Each row was made from one walk, in order. Every step used is in the known rows, and no mark comes twice. Write each row's walk.
(in the rows, 128 means zero)
Known rows
riguv-zubot-somun-gegib: [ 90 152 139 125  87  92  90 103  75 144 144 156 119 125 130 108 138 134
 201 100 128  78 144 123 116  99 103 163 147 150 124 162 163 140 170 161
 126  92  97 136  65]
mugu-vaban: [148 109  98 118 151 134 158  86 148 115 148 133 110 112 169 123 144 155
  92 147 144 102 119 132 117 110 111 131 122 159 144 104 140 124 125 118
 116 139 138 116 141]
meturo-vaban-kenu-rudup-kuvodip: [162 125 166  89 115 125 161 114 143 109 137 101 116 130 123 130  99  83
  87  96  83 126 117 188  99 117 118 111 113 144 121 106 139 158 136  95
 121 123 119 166 138]
somun-lotov: [111 144 149 107 123 127 135 112 132 160 153 118 107 124 135 175 114 127
 151 127 126 128 105 119 144 107 113 181 142 102 114 139 140 124 121 113
 103 134 111 150 152]
somun-gegib: [ 88 135 121 146  96 142 100  99 139 149 120 137  81 119 112 131 135 131
 175 134 137  98 124 139 138 114 119 143 122 158 164 144 137 142 142 153
 112  86 124 121  85]
rudup-siluf: [195 140 118 120 156 114 145 160 144 152  89 147 135 140 131 137 153 100
 124 128 104 137  97  93 122  81 129 108 124 138 103 127 119 101 117 131
 106 156 154 157 120]
riguv-zubot: [ 89 140 110 143 116 100 145 114  93 146 140 133 156 138 144 143 127 163
 125 108 135 107 137 117 117 134 126 113 157 124  92 136 123 131 136 141
 124 108  95 141 127]
kuvodip-vaban-kenu-rudup-siluf: [201 112 125  64 135  89 212  75 186 155 102 171 109 154 158 139 159  71
 109 125  76  99  83 149 132  74 140  95 110 156  83 133 142  93  96 140
 104 166 126 149 137]
meturo-vaban-kenu-rudup-siluf: [231 123 118  97 139  93 193 113 172 148  91 173 123 141 162 128 121  66
 104 100  83 131  91 157  98  82 142  70 107 152  78 125 119  96  66 109
 100 142 138 175 135]
mugu-vaban-meturo: [159 102 132 141 151 145 137  84 153  92 152 131 122 135 128 148 124 155
 107 143 101 155 141 105  94 108 114 130 118 158 158 125 151 125 139 121
 136 158 162 104 119]
siluf-gegib-kuvodip: [126 134 167  92 139 129  98 105 117 152 123 123 123 108  95 104 179 121
 134 163 133 107 136 127 131 105 116 137  71 152 209 152 156 145 138 126
 113 112 122 146 140]
riguv-zubot-somun-gegib-siluf: [ 79 165 135 141 118  91 102 114  88 148 105 150 139 145  70 113 159 154
 223  72 134  73 151  94 124  40  92 142 151 131 124 158 133  90 164 153
 138  90 102 153  78]
gegib-kenu-rudup-kuvodip-vaban: [134 138 197  57 119 134 194  73 159 130 126 124 116 119 113 131 162 111
 106 108 117  86  98 165 154  93  99 161 132 176 125 111 165 120 173 115
 128 126  95 138 153]
kenu-rudup-siluf-gegib-somun-lotov: [143 151 168  85 124  81 114 103 145 193 127 188  96 136 146 143 129 117
 170 141 125 126  84 124 124  31 125 158  91 120 121 160 171  87  69 116
  56 162 113 162 204]
kenu-vaban: [145 117  91  94 134 127 131  90 136 136 139 127 125 118 143 125 147 109
 113 115 124  97 139 144 115  82 132  95 114 169 119 116 113 132  91 126
 110 120 127 143  98]
zubot-somun-gegib: [122 143 155 113  99 114  70 115 110 130 137 154  94 114 117  95 139 104
 205 116 123  91 134 132 129  92 101 175 123 156 152 159 167 137 163 153
 128 108 120 125  70]
somun-gegib-kuvodip-vaban-kenu: [149 107 140  60  99 152 176  28 179 141 157 128  85 135 118 148 181  90
 154 134  86  57 112 144 146 107  91 156 110 176 198 141 146 176 174 150
 112 116 101 120  82]
gegib-somun-zubot: [132 163 144 154 120 104 113  87 100 137 135 185 106 153 157 161  88  88
 162 102 104 139 111 104 116  71  73 141 147 104 119 145 140 133 109 134
  97 156  91 119 143]
siluf-rudup-kuvodip: [118 157 163 135 112 135 123 157 144 125 111  85 137 127 136 102 122 123
 104 160 120 140 131 132 138 115 109 146 109 123 178 129 148 161 185 133
 119 124 126 163 142]
riguv-zubot-somun-gegib-kuvodip-vaban: [122 143 161  34  91 110 141  50  98 162 156 145 108 113 139 130 210 110
 172  98 130  41 118  95 150  65  64 191 139 165 178 164 186 150 202 166
 118 109  65 141  68]
rudup-kuvodip-vaban-kenu: [162 105 164  56 121 153 191  79 154 101 167  91 123 171  99 154 142  98
  97 126  60  73 116 142 131 133  99 143 131 156 145 111 130 172 191 117
 118 159 123 121 110]
livek-vaban-kenu-rudup: [136 119 127 115 108 116 182  82 152 135 150 181 103 113 129 111 130  70
 138 102 112 141 128 222 117 146 154  94 103 145 104 131 146 111  99 122
 136 115 114 141 136]
rudup-kuvodip-vaban: [136 130 173  41 120 148 163 105 132 122 152  88 121 147 101 153 164 112
  87 116 104  80 109 104 148 105  88 165 144 145 158 114 149 149 198 121
 116 157 121 129 117]
vaban-kenu-rudup-siluf-gegib: [165 117 144 102 142  89 147  98 161 156  88 174 117 156 112  98 143  93
 131 168  88 101 115 168 109  90 168  69  62 168 116 150 142  93  72 123
  96 137 147 152 155]
kuvodip-vaban: [139 114 139  49 115 131 172  74 147 134 144 139 119 143 136 141 163 120
 108 121 125  74 116 106 153 117 106 148 141 148 139 129 134 119 145 134
 119 150 114 110 119]
riguv-zubot-somun-gegib-livek-vaban: [104 177 184 129  63 110 106  92  83 168 153 168 102 105 100  90 174  89
 200  39 140 102 157 126 137 106  95 135 153 155 125 173 133  90 174 151
 153  62 118 138  67]
livek-gegib-kuvodip-vaban: [107 131 174  68 136 126 137  59 132 141 128 136 122 112 138 125 200 115
  97 127 111  74 129  91 161 115  82 166  99 145 173 151 144 138 167 152
 103 134  98 158 113]
siluf-gegib: [107 123 154 110 129 121 100 111 119 137 123 141 128 144  86  97 136 139
 130 165 135  93 151 132 122 136 142 110  87 153 163 146 131 120 112 118
 112 117 144 121 139]
livek-vaban: [139 143 131 108 122 140 145 134 120 142 153 170 121 105  95 120 154  90
 134  95 147 151 137 147 126 157 124 123 131 139 133 127 126 108 134 116
 126 121 134 136 105]
riguv-zubot-somun: [131 146 152 107 117  78 115 133  62 125 151 149 170 134 146 106 133 134
 156  91 121  98 150 114 109 112 110 146 154 117  82 149 158 123 160 136
 142 135  95 149 105]
livek-vaban-kuvodip: [132 154 153  86 109 131 145 141 147 134 139 145 141  97  67 130 157  84
 113 104 153 181 105 139 125 131  95 142 152 174 144 125 159 131 167 127
 135 153 132 146 100]
gegib-kuvodip-vaban-meturo: [161 113 180  64 126 151 147  69 150 123 145 125 127 140  99 166 174 107
 127 125  88 143 130  76 131  94  93 163 119 147 195 155 168 141 175 140
 137 160 128 120 101]
somun-gegib-kenu-vaban-kuvodip: [130 146 136 104 109 136 133  71 197 147 109 135 125  91  82 126 154 114
 148 119 139 111 104 169 128  70  86 141 137 252 143 119 140 154 140 139
 120  99 115 146  76]
gegib-kenu-vaban-kuvodip: [151 138 144  92 132 127 151  93 185 131 109 128 161  95  94 126 151 111
 111 112 133 132 108 160 121  81  94 129 142 230 122 107 130 144 131 120
 130 127 119 150 109]
kuvodip-vaban-kenu-rudup: [131  97 132  68 105 107 205  36 175 129 143 154 100 143 158 131 136  93
 115 120 100  84 113 191 140 113 142 112 111 148 108 133 152 119 106 136
 127 139  99 121 147]
meturo-vaban-kuvodip: [169 143 155  78 107 121 143 131 155 124 120 123 158 118 106 137 116 104
  80  94 139 155 102 108 108 110  80 136 159 175 140 120 134 145 139 104
 123 149 127 153 115]
vaban-meturo: [135 118 156 149 131 139 108 125 140 103 132 124 140 151  91 153 109 130
 143 128  84 181 149  99 105 127 127 124 123 129 145 146 139 128 138 130
 146 147 154 114 106]
zubot-somun-lotov: [139 150 183  75 127 103 108 126 101 142 168 133 124 120 136 142 119 102
 176 109 112 120 120 116 135  88  96 210 143  99 102 156 168 118 143 113
 119 157 111 159 132]
gegib-livek-rudup-kuvodip-vaban: [ 82 116 211  89 110 160 185  80 140 142 140 112 111 131 123 157 175  91
  84 115 128  94 125  98 170  95  62 132 155 129 152 156 114 130 209 136
 134 133 116 124 141]

Which walk is each row?
[175 108 151  43 135  89 182  59 171 160 102 185 111 166 112 106 167  86
 115 162  87  63 109 154 129  85 153  84  70 180 124 149 145  88  82 127
  90 152 140 137 148] | kuvodip-vaban-kenu-rudup-siluf-gegib
[134 131 116  70 120 114 127 101 164 130 124 111 145 109 112 138 153  97
  92 119 134 132 107 140 117  65 100 119 137 200 133 117 144 154 128 136
 121 150 130 149 100] | kenu-vaban-kuvodip
[152 107 123 115 138 137 110  92 147 112 141 127 135 142 105 153 125 112
 126 118  83 153 160 117  95  85 132  95 113 165 137 136 126 131 105 127
 129 140 156 128  82] | kenu-vaban-meturo
[156 115 162  71 102 145 195  77 181 111 149  97 127 166 134 128 135 101
  94 153  74  79 124 145 141 130 103 139 115 148 172 126 137 170 191 132
 116 148 117 131 123] | siluf-rudup-kuvodip-vaban-kenu
[138 112 123 154 168 127 179 154 152 163  84 191 139 121 155 153 153  89
 115 156 136 156 108 102 130  94 110  82 130 115 103 159 103 102 126 138
  97 153 136 158 135] | livek-rudup-siluf
[188 131 168  14 144 123 159  79 147 172 112 148 122 136 107 123 227  93
 109 154 113  67  99  79 149  61  99 139  86 174 194 150 155 115 146 130
  91 154 127 148 124] | rudup-siluf-gegib-kuvodip-vaban
[128  99 166  40 111 108 181  19 166 147 137 151  96 131 131 109 174  91
 118 151 104  67 118 191 137  96 135 119  65 170 170 149 175 129 112 133
 117 126  93 135 156] | siluf-gegib-kuvodip-vaban-kenu-rudup
[139 150 169 100 108 123  74 111 107 145 131 133  92  84 122 105 183  87
 202 120 127 107 125 125 132  68  80 195 100 152 200 162 189 161 184 156
 128 101 102 154  74] | zubot-somun-gegib-kuvodip
[177 127 146  90 139  98 160 102 156 164 106 204 112 141  85  93 162  67
 134 146 103 117 124 181 110 109 165  65  64 175 118 147 139  80  76 115
  94 130 153 156 136] | livek-vaban-kenu-rudup-siluf-gegib
[138 134 112 132 121 148 135  58 172 151 119 158 104  97 112 116 151 125
 173 110 131  71 135 179 128  85 115 115 116 226 138 119 106 135 106 127
 109  61 116 136  73] | somun-gegib-kenu-vaban
[190 146 176 128 163 125 145 126 160 155  79 179 152 136  73  95 155 135
 151 155 114 100 121 135 122 116 133 110  91 193 123 133 109  89 108 101
 105 113 151 143 143] | rudup-siluf-gegib-kenu
[171 134 146 102 154 107 114 140 138 160  90 159 135 153  89 107 158 116
 124 164 114 103 123 100 119  94 143  92  84 158 141 148 125  95 100 120
  91 142 165 146 133] | rudup-siluf-gegib
[100 171 140 147 100 103  99 122 153 146  76 154 128 132 111  61 146 134
 214 129 143 102 152 119 146  51  99 148 108 123 184 173 140  92 154 164
 130  93 112 157 102] | zubot-somun-gegib-siluf-rudup
[169 106 128 103 107 106 179  74 162 124 131 156 116 129 163 117  90  91
 108  93 101 123 123 199  99 126 142  90 108 146  98 124 125 123  73 103
 125 109 110 147 142] | meturo-vaban-kenu-rudup
[ 94 143 151 161 101 121 145  71 169 158  95 176  82  88 128 107 127 131
 189 121 153 112 109 211 139 109 132 139 108 187 119 137 154 106 108 138
 131  55  93 134 136] | somun-gegib-kenu-rudup
[107 136 179 131 128 107 142  79 157 149  99 183 122 106 108  79 129 141
 150 145 149 107 133 208 133 127 153 111  79 180 122 139 150  86  81 109
 130  84 110 135 181] | siluf-gegib-kenu-rudup
[120 107 149 133 164 123 145 134 140 171  84 196 135 138 108 122 159 104
 119 193 141 117 134 111 123 106 126  68  90 143 138 174 110  97 110 126
  85 141 152 148 146] | livek-rudup-siluf-gegib
[179 103 126  96 158  91 169  71 175 145 105 178 104 145 142  95 154 114
 103 181  98  81 109 171 101  78 156  72  57 191 126 131 149  92  70 117
  88 149 157 142 164] | mugu-vaban-kenu-rudup-siluf-gegib
[ 56 164 141 192 136  97 110 118 152 137  52 145 162 139 123  69 135 162
 133 142 132 120 167 105 152 104 116 110  87  99 151 163  93  79 126 156
 114 101 121 181 143] | livek-gegib-siluf-rudup
[107 132 153 186 122 135 150 111 162 190  67 177  94 119 148 141 169  80
 155 132 135 131 111  98 153  63  95  83 133 138 125 185  87  90 140 163
 113  97 144 145 117] | somun-gegib-livek-rudup-siluf
[115 126 168 121 143 115 131 114 141 193 135 208 113 135 138 168 132 115
 162 163 143 134 104  97 125  53  95 146 110 103 137 179 135 105 102 116
  47 167 114 156 193] | livek-rudup-siluf-gegib-somun-lotov
[187 151 146 138 156  99 181 129 177 165  63 187 130 110 143 115 149 103
 138 119 121 142  86 163 129  75 142 106 110 167  71 127 140  74  87 124
 118 120 123 167 159] | gegib-kenu-rudup-siluf
[198 133 136  97 168 123 144  90 166 162  92 179 145 125  93  97 170 114
 131 137 113  73 133 151 114  71 138  74  82 229 113 121  97  96  73 101
  90 105 150 158 111] | rudup-siluf-gegib-kenu-vaban
[ 76 163 113 173 100 119 122 109 177 158  66 141 115 136 114  89 143 155
 190 145 152 109 144 119 156  68 112 121 106 126 193 162 115  96 137 162
 120  74 118 152 117] | somun-gegib-siluf-rudup
[160 172 204  85 111 110 129 132 157 168  92 153 136 118  44 102 191  62
 117  99 133 160 105 105 134  86  99 106 124 198 145 153 133  84 149 126
 130 139 175 152 122] | rudup-siluf-gegib-livek-vaban-kuvodip
[162 130 165 135 100 145 169  86 150 133 156 144 108 136  97 113 141  71
 144  74  91 133 150 165 128 156 127  93 125 143 120 139  91 111 140 119
 155 103 150 122 113] | gegib-livek-vaban-kenu
[138 157 174 128 100 140 136 112 123 152 137 148 106 108 100 107 165  84
 141  61 139 146 144 132 146 130 118 109 138 137 130 143 102  82 139 120
 153  92 149 129 119] | gegib-livek-vaban
[194 118 192  42 147 135 140  79 157 147 116 149 134 159  71 152 199  97
 125 152  78 125 125  52 121  63 102 134  86 171 202 168 166 116 154 134
 106 171 158 132 103] | rudup-siluf-gegib-kuvodip-vaban-meturo
[174 113 170  36 102 134 151  40 149 129 167 139  93 132 123 121 184  70
 174 117  74  49 122 142 139  89  78 183 108 172 188 153 173 171 192 152
 124 133  99 124  67] | zubot-somun-gegib-kuvodip-vaban-kenu
[ 75 152 114 159 128 131 112 108 144 151  87 130 106 140  54 128 154 151
 199 101 134  93 133 105 142  57 105 129 133 136 158 143 109  94 136 147
 126  85 130 137  94] | somun-gegib-siluf
[117 160 163 137 120  99  91  72  94 142 131 198 107 165 126 136  93  98
 166 132 110 111 126 107 111  75  82 126 112 123 151 158 140 123  96 122
  83 145 102 113 151] | siluf-gegib-somun-zubot
[170 142 121 112 145  84 159 138 151 163  74 167 114 124 158 125 150  89
 123 125 117 145  86 140 126  58 149  96 107 137  83 134 152  81  84 140
 111 145 135 167 149] | kenu-rudup-siluf
[ 88 168 187 148  67  95  84  83  87 157 129 130 103 126 134  94 147 122
 200  65 123  77 151 111 140  77  96 146 149 146 118 177 132 108 171 167
 158  65 114 128  91] | riguv-zubot-somun-gegib-livek
[187 117 145 109 132  81 129  99 159 146 111 204 116 162 135  99 131 106
 154 147  94 117 110 156  94  52 146  93  67 154 133 146 151 103  75 126
  77 163 130 132 178] | vaban-kenu-rudup-siluf-gegib-somun
[ 60 176 177 171 141 117 101 149 131 122  67  91 157 139  89  87 139 148
 110 139 107 123 154 103 147  93  92 131  94 104 167 143 113 121 182 140
 114 110 130 196 140] | livek-gegib-siluf-rudup-kuvodip
[137 150 193 122 111  86 113  96 145 177  67 148 101 138 124  84 163  97
 133 119 116 106 120 128 145  49 152  73  82 154 119 167 120  53  82 137
 128 102 163 144 175] | kenu-rudup-siluf-gegib-livek
[201 107 128 102 120 138 170  98 155 109 152 137 138 152 128 129  91  98
 106  97  86 111 139 152  93 155 120  96 129 146 119 116  90 148 110  89
 116 123 131 136 107] | meturo-vaban-kenu
[158 151 192 126 122 107 107 116 139 170  77 137 118 154  99  93 165 104
 134 124 108 101 133  90 141  75 136  84  95 155 135 165  96  69 109 128
 123 110 178 135 150] | rudup-siluf-gegib-livek
[179 145 159  87 159 117 112 130 133 171  89 139 131 119 100 109 200  97
 130 165 117 113 110  98 124  70 118 123  67 160 189 153 151 124 129 127
  93 130 143 168 132] | rudup-siluf-gegib-kuvodip
[120 125 164 117 121 123 155 116 141 111 134  90 111 131 115 132 112  93
 111 126  78 129 113 198 116 110 130 125 106 138 123 113 161 159 152 120
 133 131 117 156 152] | vaban-kenu-rudup-kuvodip
